(in the rows, 128 means zero)
Known rows, with every way that one mark hangs from another:
J_155(J_726(J_372)): [129 140 131 182 107 145 152 137 152 123 139 162 122  91 103  82  94 129
 184 123]
J_599(J_726(J_155(J_91(J_664)))): [103 100 104 149 166 123 116 189  73 131 132 142 137  99 118 127 105 113
 185 179]
J_599(J_726(J_155 J_372)): [126 142 178 158 131 114 162 145 101 128 119 162 139  91 111 119 115 112
 168 176]
J_726(J_155(J_91(J_579) J_219) J_372 J_599): [140  84 196 173 114 155 110 157 120 136 142 143 160 130 118 107 117 140
 207 175]
J_599(J_726(J_155)): [115 124 159 134 147 116 147 139  71 137 133 146 134 101 113 128 114 110
 151 178]
J_726(J_155(J_91 J_219) J_372 J_599): [142 113 161 182 124 130 108 152 138 133 155 142 150 136  86 114  91 137
 222 172]
J_858(J_155(J_91(J_579) J_726(J_599)) J_219): [136  28 121 130 128 147 100 167  92 139 147 150 143 111 168  86 123 132
 177 160]
J_858(J_219): [106 116 135 116 148 114 107 114 109 119 128 127 127  75 125 100 104 106
 132 130]
J_726(J_155(J_91) J_372 J_599): [138 110 159 183 118 140 121 162 108 126 134 140 160 154 116 114 111 120
 210 167]
J_372(J_726(J_155(J_219) J_599)): [134 132 155 138 116 130 125 111 103 128 143 141 129 124 112 132  75 135
 193 186]
J_91(J_579 J_664): [105 112 147 134 123 157 112 160  92 110 103 114 119  96 150 104 112 119
 148 127]
J_91(J_664): [109 142 109 145 125 128 117 156 110 109 118 111 107 103 120 112  88 119
 164 120]
J_372(J_726(J_155(J_91(J_579 J_664)))): [102  73 146 132 155 181 105 163  71 130 105 146 152  81 151 122 108 127
 173 176]
J_155(J_91(J_579 J_664) J_219 J_726(J_372)): [117  88 120 185 128 166 109 179 165 126 143 166 123  64 112  76  83 151
 216 134]
J_155(J_219): [119 142 141 127 136 122 107 119 136 128 144 131 109  89  85 108  87 140
 158 124]
J_155(J_91 J_726(J_599)): [128  88  95 167 116 152 113 159 108 132 153 149 134 138 130  93  97 133
 212 147]
J_155(J_91(J_664)): [104 114  96 143 152 143  94 176 111 122 122 123 123 100 122 109  90 128
 178 125]
J_372(J_726(J_155(J_91(J_579) J_219) J_599)): [128  71 177 122 131 169  97 140  91 141 132 155 157 115 143 123 101 147
 197 195]
J_579(J_91(J_664)): [ 99 162 126 148 120 136  95 159 108 117 119 115  89 103 147 114  63 124
 145 125]
J_372(J_726(J_155(J_91(J_579 J_664)) J_599)): [117  66 142 143 127 178 102 176  61 121 105 135 150 131 177 128 105 124
 201 192]
J_664(J_91): [117 112 122 158 139 136 106 116  99 105 134 147 124 104 130  98 119 124
 149  98]

Rows:
[151  77 101 160 116 119 112 172 137 129 148 165 136 113 133  84 100 134
 207 151] : J_858(J_155(J_91 J_726(J_372 J_599)) J_219)
[125 123 165 154 160 114 129 158 132 143 144 180 145  74  81 116  97 140
 198 182] : J_599(J_726(J_155(J_91 J_219) J_372))
[141  83 147 176 101 165 113 165 152 134 153 171 142 108 129  76  99 157
 227 150] : J_155(J_91(J_579) J_219 J_726(J_372 J_599))
[125  88 100 130 138 116 124 130 117 138 156 148 112  78 110  91 102 122
 146 135] : J_858(J_155(J_726) J_219)
[142 111 110 188 103 140 116 156 171 130 163 167 129 117  99  85  73 155
 242 144] : J_155(J_91 J_219 J_726(J_372 J_599))
[100  65 147 155 153 171 102 173  72 131 125 120 150 105 130 113 126 114
 170 157] : J_726(J_155(J_91(J_579 J_664)))
[124  79 118  99 172 115  83 151 110 142 130 139 131  81 122 104 113 130
 141 139] : J_858(J_155(J_91) J_219)
[128  64  97 147 142 160  93 188 131 146 154 145 109  78 112  94  97 161
 196 139] : J_858(J_155(J_91(J_579 J_664) J_219 J_726))
[144 137 127 190  77 140 151 145 139 112 140 152 123 135 124  87  89 128
 212 138] : J_155(J_726(J_372 J_599))
[133 125 158 138 112 141 137 121  76 123 124 140 141 138 141 130  92 118
 181 183] : J_372(J_726(J_155 J_599))
[126  87  70 167 145 122 108 190 151 126 144 160 122  69 116  83  86 132
 195 134] : J_858(J_155(J_91(J_664) J_726(J_372)) J_219)
[143  85  98 144 110 109 124 144 107 128 159 139 114 126 136  95  98 119
 172 147] : J_858(J_155(J_726(J_599)) J_219)
[116 136 154 126 142 135 127 101 117 136 143 154 127  77  85 126  80 137
 167 172] : J_372(J_726(J_155(J_219)))
[116  91 105 181 130 137  98 181  79 122 141 105 140 161 124 125  97 112
 208 164] : J_726(J_155(J_91(J_664)) J_599)
[147  79 153 151 132 163 113 171 164 152 146 180 126  69  98  82 107 171
 196 139] : J_858(J_155(J_91(J_579) J_219 J_726(J_372)))
[154 137 128 165 110 124 137 142 180 139 159 168 103  82  63  91  83 158
 191 128] : J_858(J_155(J_219 J_726(J_372)))
[104 103 106 164 162 134  91 161 121 134 159 122 128  97  73 121  84 130
 194 157] : J_726(J_155(J_91(J_664) J_219))
[127  78 162 192 110 162 113 194  91 115 114 125 158 148 152 111 117 116
 211 169] : J_726(J_155(J_91(J_579 J_664)) J_372 J_599)
[129 153 176 158 132 103 150 137 129 131 143 166 131  80  83 119  98 128
 179 181] : J_599(J_726(J_155(J_219) J_372))
[123 104 101 153 137 141  95 164 106 120 143 140 131 120 116 133  63 139
 226 189] : J_372(J_726(J_155(J_91(J_664) J_219) J_599))
[151  53 126 142 117 158  96 172 118 152 160 154 123 123 127  94 108 164
 204 150] : J_858(J_155(J_91(J_579) J_219 J_726(J_599)))
[145 138 169 188  96 119 132 131 138 122 152 136 135 141  87 116  87 127
 206 165] : J_726(J_155(J_219) J_372 J_599)
[120 115 164 172 144 144 123 152 121 135 133 148 157 108  90 109 113 119
 186 156] : J_726(J_155(J_91) J_372)
[135  78 198 175 115 165 119 167  93 130 121 143 170 146 146 106 134 122
 198 173] : J_726(J_155(J_91(J_579)) J_372 J_599)
[126  94 140 134 130 154 112 145  78 132 126 150 154 135 137 130 100 128
 200 189] : J_372(J_726(J_155(J_91) J_599))
